Known rows, with every step that occurs:
t-s: [ 0.03 -0.03  0.00 -0.06 -0.14  0.05 -0.10  0.01 -0.08  0.13  0.00 -0.08
  0.05 -0.07  0.07  0.11  0.07 -0.04  0.07 -0.21  0.06  0.05  0.09  0.11
 -0.01 -0.06 -0.21 -0.12  0.08 -0.04 -0.20  0.04]
c-t-s-k: [ 0.04  0.16 -0.22  0.15 -0.24 -0.17  0.05  0.00  0.16  0.27  0.02  0.23
 -0.36  0.01  0.07  0.12 -0.04 -0.42 -0.33 -0.20  0.16  0.00 -0.07  0.13
 -0.04 -0.21 -0.27 -0.16  0.11 -0.04 -0.24 -0.17]
g-s-w: [ 0.16 -0.22 -0.16 -0.09 -0.09 -0.01 -0.01  0.00 -0.26  0.18  0.08 -0.09
  0.05 -0.15  0.07 -0.08  0.07 -0.42 -0.07  0.03  0.16 -0.07  0.02  0.11
 -0.04 -0.04  0.02  0.02 -0.01 -0.12 -0.25  0.13]
t-w: [-0.08 -0.06  0.13  0.00  0.29 -0.09  0.04  0.06  0.04 -0.19  0.06 -0.03
 -0.04 -0.13 -0.06 -0.11  0.01 -0.18  0.02  0.04 -0.05 -0.14  0.05 -0.12
 -0.11 -0.19 -0.13 -0.19 -0.34  0.05 -0.07  0.04]
c-a-m-g-s-w-t: [-0.02 -0.24 -0.47  0.25  0.07 -0.10 -0.15 -0.20 -0.22  0.36  0.13 -0.22
  0.15  0.36 -0.19 -0.11  0.26 -0.45 -0.42  0.16  0.24  0.15  0.15  0.02
  0.04 -0.29 -0.25  0.35  0.13 -0.02 -0.16  0.25]
a-m-g: [ 0.04  0.09 -0.38  0.31  0.10  0.09  0.00 -0.13  0.09  0.10  0.03 -0.07
  0.12  0.31 -0.15 -0.07 -0.05  0.18 -0.26  0.05  0.09  0.16  0.09 -0.03
 -0.14 -0.12 -0.06 -0.02 -0.03  0.17  0.09  0.01]
u-w-c-a-m-g: [ 0.04 -0.11 -0.30  0.36  0.05  0.27 -0.25 -0.12 -0.09  0.17  0.03 -0.26
  0.23  0.37 -0.10 -0.10  0.29 -0.18 -0.14  0.18 -0.06  0.18  0.27  0.23
 -0.19 -0.15 -0.09  0.23 -0.13  0.17 -0.08  0.43]
s-w-t-c-a-m: [ 0.05 -0.22 -0.34  0.41  0.00 -0.08 -0.16 -0.23 -0.18  0.22  0.07 -0.11
  0.04  0.20  0.05 -0.08  0.28 -0.47 -0.34 -0.05 -0.03  0.09  0.47  0.00
 -0.19 -0.17 -0.18  0.15 -0.05  0.13 -0.15  0.34]
u-w-t-s-g-m: [ 0.04 -0.24 -0.38 -0.11 -0.11 -0.08 -0.23 -0.35 -0.02  0.06 -0.02 -0.25
  0.27  0.00  0.02  0.09  0.00 -0.54 -0.02  0.08 -0.02  0.19  0.31 -0.01
  0.11 -0.07 -0.39 -0.09 -0.04 -0.01  0.03  0.14]
u-w: [-0.01 -0.16 -0.03  0.01 -0.03  0.19 -0.01 -0.03 -0.03 -0.05 -0.09 -0.06
  0.11 -0.11  0.01 -0.04 -0.05 -0.20  0.00  0.16 -0.11 -0.06  0.04  0.09
 -0.15 -0.02 -0.06 -0.04 -0.09 -0.07  0.05  0.08]
e-m-g-s-k: [ 0.05  0.18 -0.42 -0.07 -0.24 -0.11 -0.27 -0.09 -0.06  0.13  0.14  0.06
 -0.15  0.17 -0.25 -0.16  0.04 -0.22 -0.33  0.18  0.23  0.20 -0.04  0.02
  0.12 -0.13 -0.13 -0.02  0.33  0.07 -0.21 -0.12]
a-m-e: [-0.12  0.00 -0.14  0.13 -0.22  0.05 -0.20 -0.19  0.11  0.16  0.08  0.06
 -0.17  0.25 -0.15 -0.10 -0.04  0.35 -0.33 -0.07  0.07  0.15  0.18 -0.13
 -0.14  0.00 -0.07 -0.04  0.09  0.10 -0.01  0.03]
y-s-c-a: [ 0.26 -0.20 -0.02 -0.14  0.12 -0.32 -0.18 -0.15  0.00  0.01 -0.12 -0.04
  0.10  0.34  0.14  0.23  0.35 -0.03 -0.01 -0.20  0.04 -0.30  0.24  0.26
 -0.03  0.15 -0.03 -0.07  0.15  0.00  0.01  0.14]
s-a: [ 0.14  0.04 -0.11 -0.01  0.06 -0.03 -0.16  0.07  0.00  0.06  0.01  0.10
  0.10 -0.05 -0.01  0.04  0.16  0.11 -0.01 -0.01 -0.14 -0.12  0.10  0.01
  0.10  0.00  0.04  0.20  0.01  0.02  0.01  0.10]
y-s-k: [ 0.12  0.09 -0.12 -0.12  0.07 -0.01 -0.14  0.00  0.11 -0.11 -0.15  0.09
 -0.16  0.19 -0.03  0.12  0.05 -0.21 -0.35 -0.03  0.05 -0.19  0.07  0.18
  0.09 -0.04 -0.08 -0.05  0.05 -0.11 -0.01 -0.04]
y-s-w-u: [ 0.25 -0.29 -0.12 -0.12  0.22 -0.03 -0.21  0.03 -0.16 -0.18  0.00 -0.18
  0.08 -0.22  0.03  0.06  0.14 -0.36 -0.15 -0.09  0.11 -0.39  0.00  0.33
 -0.01  0.03  0.12 -0.02 -0.04  0.02 -0.13  0.10]
u-w-c-m-g-s-y: [ 0.08 -0.32 -0.46 -0.19 -0.23  0.15 -0.57  0.12 -0.07  0.05  0.38  0.12
  0.02  0.31 -0.25  0.03  0.21 -0.39 -0.01  0.30 -0.06  0.33  0.27  0.13
  0.06 -0.13  0.23  0.18  0.14  0.17 -0.16  0.30]
g-s-c-t-w-u: [ 0.06 -0.25 -0.22 -0.16  0.16 -0.46  0.26 -0.10 -0.06  0.12  0.25 -0.05
 -0.34  0.01  0.07  0.01  0.15 -0.61  0.04 -0.29  0.23 -0.29 -0.15 -0.03
 -0.20  0.02 -0.10 -0.35 -0.09  0.10 -0.48 -0.15]
w-s-g-m-e: [ 0.09 -0.03 -0.25 -0.17 -0.03 -0.29 -0.46 -0.31  0.10 -0.04  0.12  0.05
 -0.12  0.04 -0.10  0.05  0.00 -0.15 -0.07  0.07  0.16  0.29  0.11 -0.15
  0.21  0.20  0.07 -0.05  0.02  0.35  0.02  0.18]
c-t: [ 0.02 -0.03 -0.06  0.10 -0.07 -0.27  0.06 -0.05  0.13  0.09  0.08  0.15
 -0.18  0.04 -0.09  0.06 -0.10 -0.15 -0.21  0.01  0.06 -0.01 -0.13  0.00
 -0.11 -0.04 -0.04 -0.07 -0.02  0.04  0.02 -0.22]
s-g-m: [ 0.22 -0.02 -0.26 -0.01  0.01 -0.21 -0.16 -0.24  0.13  0.02  0.04  0.04
  0.03  0.04  0.06  0.01 -0.07 -0.11 -0.03  0.04  0.13  0.16  0.20 -0.14
  0.07  0.12 -0.04 -0.03 -0.14  0.18  0.10  0.05]
w-s-t-c-a: [ 0.00 -0.15 -0.21  0.13  0.11 -0.02 -0.23 -0.15 -0.22  0.28 -0.01  0.16
 -0.14  0.10  0.10  0.21  0.27 -0.33 -0.04 -0.18 -0.04 -0.04  0.03  0.27
 -0.05  0.07 -0.06  0.10  0.06  0.34 -0.26  0.12]
m-e: [-0.18  0.01  0.00 -0.02 -0.12 -0.20 -0.26 -0.07  0.07  0.01  0.14  0.14
 -0.14  0.00 -0.13 -0.08  0.01  0.29 -0.12  0.00  0.10  0.19  0.00  0.04
 -0.01 -0.02  0.02 -0.13  0.11  0.05  0.05 -0.05]
u-w-t: [-0.21 -0.18 -0.10 -0.05 -0.01  0.09 -0.06 -0.11 -0.06 -0.13 -0.08 -0.21
  0.20 -0.03 -0.11 -0.03 -0.02 -0.44 -0.10  0.23 -0.16  0.01 -0.04  0.00
  0.04 -0.12 -0.19  0.12  0.03 -0.15  0.15  0.05]
g-m: [ 0.13 -0.08 -0.03 -0.09 -0.05  0.06 -0.06 -0.09  0.14 -0.13  0.09 -0.01
  0.04 -0.05 -0.02 -0.11  0.05  0.00 -0.02  0.05 -0.04  0.09  0.18 -0.16
  0.07  0.01 -0.09  0.04 -0.08  0.10  0.10  0.05]
g-s: [-0.01 -0.10 -0.07 -0.18 -0.16  0.02  0.06 -0.01 -0.19  0.22  0.06 -0.02
 -0.05  0.07 -0.02  0.02  0.08 -0.09  0.01 -0.07  0.10  0.07 -0.02 -0.01
  0.06  0.09 -0.05 -0.02  0.13 -0.10 -0.26  0.03]
y-s-g-m-e: [ 0.16 -0.12 -0.23 -0.20 -0.03 -0.48 -0.56 -0.31  0.19 -0.07  0.05  0.10
 -0.02  0.25 -0.20  0.11  0.05  0.16 -0.31  0.00  0.19  0.17  0.30  0.10
  0.10  0.15 -0.06 -0.31 -0.03  0.15  0.23 -0.05]
m-g-s-y: [-0.02 -0.18 -0.27 -0.11 -0.01 -0.08 -0.22  0.17  0.00  0.21  0.30  0.16
 -0.01  0.30 -0.20  0.16  0.13  0.08 -0.13  0.12  0.05  0.20 -0.03  0.10
  0.17 -0.20  0.07 -0.01  0.15  0.15 -0.11 -0.01]
t-w-u: [-0.18 -0.08  0.05  0.03  0.36  0.04  0.04  0.07 -0.02 -0.19  0.16 -0.13
 -0.17 -0.25 -0.04 -0.14  0.11 -0.21  0.14 -0.07  0.02 -0.26 -0.04 -0.09
 -0.04 -0.09 -0.06 -0.11 -0.29  0.18 -0.29  0.07]
e-m: [ 0.07  0.00  0.02 -0.15 -0.27 -0.06 -0.22 -0.11 -0.04 -0.11  0.07 -0.06
 -0.04 -0.07 -0.16 -0.07 -0.03 -0.02 -0.06  0.10 -0.02  0.02  0.08 -0.14
  0.03  0.04 -0.05  0.06  0.11  0.13 -0.01 -0.14]
c-t-w-s-g: [ 0.14 -0.07 -0.18  0.03  0.42 -0.44  0.01 -0.19  0.01  0.00  0.03 -0.03
 -0.30 -0.03 -0.15  0.20 -0.15 -0.70 -0.16  0.06  0.15 -0.12 -0.15 -0.10
 -0.04 -0.07  0.00 -0.18 -0.39  0.26 -0.19 -0.02]

Rows:
[-0.04 -0.16 -0.20 -0.09 -0.01 -0.37 -0.45 -0.09 -0.29  0.15  0.31 -0.13
 -0.04  0.30 -0.38 -0.09  0.34 -0.37 -0.15  0.13  0.12  0.03  0.05  0.26
 -0.03 -0.25 -0.25  0.09 -0.09  0.31 -0.35  0.01]
e-m-g-s-t-w-c-a
[ 0.04 -0.03 -0.24 -0.15 -0.22 -0.17 -0.25 -0.12 -0.18  0.12  0.22 -0.09
  0.06  0.14 -0.32 -0.09  0.08  0.03 -0.14  0.18  0.18  0.28  0.00  0.01
  0.08 -0.06 -0.06 -0.09  0.24  0.13 -0.12 -0.14]
e-m-g-s
[ 0.39  0.09 -0.45 -0.10  0.22 -0.13 -0.30 -0.24  0.04 -0.19  0.09  0.01
  0.06  0.15  0.01 -0.03  0.11 -0.39  0.09  0.03  0.19  0.08  0.10 -0.06
  0.00  0.11  0.29  0.03  0.29  0.30  0.12  0.12]
w-s-c-m-g
[-0.13 -0.18 -0.55 -0.06  0.23 -0.06 -0.27 -0.06 -0.07  0.13  0.32  0.14
 -0.25  0.06 -0.29 -0.12  0.03 -0.37 -0.05 -0.03  0.33 -0.06 -0.08  0.05
  0.00 -0.13 -0.09 -0.06 -0.05  0.30 -0.28 -0.20]
c-m-g-s-t-w-u
[-0.04 -0.15 -0.47  0.19  0.25 -0.05  0.09 -0.13 -0.04  0.30  0.08  0.00
 -0.05  0.40 -0.26 -0.06 -0.05 -0.13 -0.38 -0.06  0.14 -0.04  0.00  0.05
 -0.21 -0.26 -0.32 -0.17 -0.25  0.15 -0.14 -0.17]
a-m-g-s-t-w
[ 0.28 -0.08 -0.34  0.17 -0.25 -0.02 -0.06 -0.12  0.10  0.39  0.07  0.07
 -0.12  0.15 -0.02  0.18  0.09 -0.01 -0.36 -0.29 -0.04 -0.10  0.25 -0.04
 -0.10 -0.08 -0.27  0.10  0.04  0.08 -0.23 -0.01]
c-t-s-a-m
[ 0.01 -0.34 -0.39  0.21 -0.15 -0.01 -0.15 -0.26 -0.38  0.47  0.14 -0.13
 -0.01  0.30  0.10 -0.04  0.36 -0.55 -0.32 -0.10  0.10  0.15  0.44 -0.01
 -0.14 -0.14 -0.23  0.17  0.03  0.01 -0.41  0.35]
g-s-w-t-c-a-m
[-0.01 -0.29 -0.05 -0.22 -0.19  0.09 -0.16  0.14 -0.03  0.24  0.22  0.19
 -0.17  0.19 -0.09  0.20  0.11 -0.01  0.00 -0.01 -0.04  0.04  0.05 -0.02
  0.19 -0.03  0.06  0.12  0.14  0.04 -0.26  0.06]
g-s-y
[ 0.00 -0.22  0.08  0.07 -0.09  0.17 -0.27 -0.02 -0.21  0.01  0.04 -0.17
  0.16  0.07  0.02 -0.05  0.33 -0.39  0.12  0.13 -0.14  0.01  0.18  0.25
 -0.07 -0.02 -0.01  0.26 -0.15  0.00 -0.19  0.42]
u-w-c-a
[ 0.17 -0.12 -0.32 -0.03 -0.22  0.24 -0.02 -0.04 -0.09  0.38  0.04  0.02
 -0.05  0.26 -0.11  0.03  0.18  0.07 -0.20 -0.15 -0.04 -0.12  0.25 -0.15
  0.05  0.07 -0.13  0.31  0.09 -0.07 -0.30  0.20]
g-s-a-m
[-0.10 -0.05 -0.04 -0.08 -0.20 -0.17 -0.34 -0.14  0.19 -0.12  0.20  0.11
 -0.07 -0.01 -0.14 -0.18  0.06  0.27 -0.14  0.07  0.06  0.32  0.19 -0.11
  0.03 -0.02 -0.11 -0.12  0.03  0.14  0.16  0.03]
g-m-e
[ 0.11 -0.16 -0.14  0.03  0.29 -0.48  0.18 -0.12  0.12 -0.09  0.19 -0.04
 -0.27 -0.09  0.10 -0.01  0.05 -0.50  0.04 -0.25  0.14 -0.34 -0.13 -0.02
 -0.25 -0.03 -0.07 -0.33 -0.19  0.20 -0.23 -0.20]
s-c-t-w-u
[ 0.04 -0.10 -0.57 -0.03 -0.27 -0.32 -0.31 -0.22 -0.31  0.35  0.21  0.15
 -0.05  0.24 -0.23  0.01  0.08 -0.03 -0.26 -0.01  0.10  0.33  0.04  0.28
 -0.14 -0.01 -0.14 -0.34  0.23  0.34 -0.11 -0.35]
e-m-g-s-t-c
[ 0.04 -0.05 -0.43  0.12 -0.02  0.13  0.06 -0.11 -0.07  0.37  0.10 -0.10
  0.02  0.39 -0.17 -0.05  0.06  0.07 -0.28 -0.01  0.18  0.27  0.06 -0.03
 -0.08 -0.06 -0.10 -0.03  0.10  0.05 -0.16  0.03]
a-m-g-s
[ 0.01 -0.16 -0.28  0.14  0.07 -0.27 -0.14 -0.13 -0.23 -0.06  0.05 -0.08
  0.15 -0.11  0.09 -0.10  0.13 -0.57 -0.19  0.00 -0.06  0.14  0.20  0.14
 -0.10 -0.19 -0.02 -0.14 -0.03  0.02  0.03  0.09]
s-w-t-c
[ 0.09 -0.21 -0.64 -0.11 -0.17  0.07 -0.37 -0.12 -0.21  0.21  0.17  0.03
  0.04  0.27 -0.22 -0.02  0.04 -0.50 -0.08  0.17  0.13  0.20  0.03  0.32
 -0.12 -0.02  0.02  0.12  0.09  0.09 -0.05  0.02]
u-w-c-m-g-s-t
[-0.03 -0.09 -0.28  0.14  0.02 -0.13 -0.09 -0.11 -0.11  0.24 -0.01  0.22
 -0.08  0.10  0.12  0.11 -0.01 -0.08 -0.13 -0.20 -0.05  0.06  0.06  0.27
 -0.23  0.04 -0.08 -0.22 -0.03  0.21 -0.02 -0.24]
s-t-c
[ 0.26 -0.04 -0.18  0.02 -0.06 -0.49  0.16 -0.16  0.16  0.08  0.02  0.13
 -0.14  0.14  0.11  0.09 -0.02 -0.31 -0.11 -0.16  0.09 -0.09 -0.07  0.04
 -0.23  0.06  0.03 -0.21  0.09  0.07  0.09 -0.24]
s-c-t
[ 0.02 -0.25 -0.63  0.47  0.20  0.24 -0.24 -0.31 -0.19  0.43 -0.07  0.01
  0.04  0.24 -0.03  0.10  0.15 -0.35 -0.35  0.01 -0.08  0.10  0.18  0.31
 -0.35 -0.04 -0.17  0.05 -0.09  0.39 -0.11  0.24]
u-w-s-t-c-a-m-g
[ 0.25 -0.03 -0.30  0.10 -0.16  0.24 -0.14 -0.06 -0.01  0.32 -0.02 -0.03
  0.09  0.09  0.05  0.11  0.19  0.14 -0.15 -0.31 -0.11 -0.16  0.34 -0.04
 -0.02 -0.05 -0.27  0.16  0.07  0.06 -0.24  0.25]
t-s-a-m
[ 0.22 -0.20 -0.25  0.03 -0.24  0.04  0.10 -0.28 -0.12  0.54  0.01 -0.04
 -0.11  0.47  0.15  0.07  0.29 -0.13 -0.06 -0.28  0.15 -0.10  0.30 -0.08
 -0.13  0.18 -0.16  0.16  0.21  0.00 -0.38  0.26]
g-s-c-a-m
[ 0.20 -0.04 -0.40 -0.11  0.10 -0.29  0.02 -0.16 -0.13  0.18  0.08 -0.06
  0.16  0.28  0.07 -0.01  0.18 -0.11  0.03 -0.10  0.24  0.16 -0.05  0.18
 -0.05  0.05  0.04 -0.26  0.25  0.04 -0.06 -0.05]
m-g-s-c
[ 0.02 -0.03 -0.58  0.02 -0.08 -0.11 -0.32 -0.13 -0.14  0.25  0.29  0.22
 -0.09  0.19 -0.08 -0.13  0.19 -0.07 -0.05  0.00  0.22  0.50  0.31  0.04
 -0.15  0.00  0.12 -0.36  0.15  0.19 -0.17  0.02]
t-c-m-g-s
[ 0.07 -0.03 -0.18 -0.17 -0.08 -0.26 -0.03 -0.23 -0.10 -0.01 -0.02 -0.22
  0.17  0.18  0.17  0.19  0.17 -0.39  0.11 -0.30  0.01  0.02  0.09  0.07
  0.07 -0.06 -0.27 -0.10  0.35 -0.08 -0.04 -0.04]
w-t-s-c
[ 0.12 -0.15  0.00 -0.19  0.09  0.17 -0.21  0.12  0.04 -0.13  0.12  0.09
 -0.15  0.07 -0.06  0.29  0.07 -0.19  0.03  0.08 -0.19 -0.10 -0.05 -0.09
  0.25  0.01  0.18  0.27  0.09  0.27 -0.15  0.22]
w-s-y
[ 0.01  0.01 -0.41  0.04  0.32 -0.27 -0.39 -0.03  0.04 -0.20  0.22  0.12
 -0.07  0.22 -0.32 -0.15  0.03 -0.40 -0.10  0.11  0.09  0.06  0.09  0.14
 -0.14 -0.29  0.02 -0.01 -0.28  0.31  0.07 -0.08]
s-t-w-c-m-g
[-0.17 -0.29 -0.46  0.27  0.30  0.04 -0.08 -0.12 -0.12  0.49  0.23 -0.02
 -0.22  0.31 -0.21 -0.02  0.20 -0.19 -0.26 -0.15  0.25 -0.19 -0.03  0.11
 -0.11 -0.18 -0.35  0.13 -0.18  0.32 -0.49  0.03]
c-a-m-g-s-t-w-u
[ 0.05 -0.03 -0.28 -0.08 -0.26 -0.31 -0.46 -0.33  0.08  0.18  0.16  0.10
 -0.04  0.06  0.01  0.07  0.05  0.13 -0.08 -0.17  0.24  0.36  0.28  0.05
  0.07  0.05 -0.20 -0.34  0.05  0.20 -0.06  0.05]
t-s-g-m-e
[ 0.11 -0.17 -0.16  0.09  0.09  0.03 -0.06  0.06 -0.15  0.00  0.12 -0.12
  0.01 -0.37  0.15 -0.09  0.06 -0.40 -0.01 -0.06  0.12 -0.20 -0.08  0.14
 -0.04 -0.01  0.13  0.12 -0.05  0.12 -0.21  0.14]
s-w-u
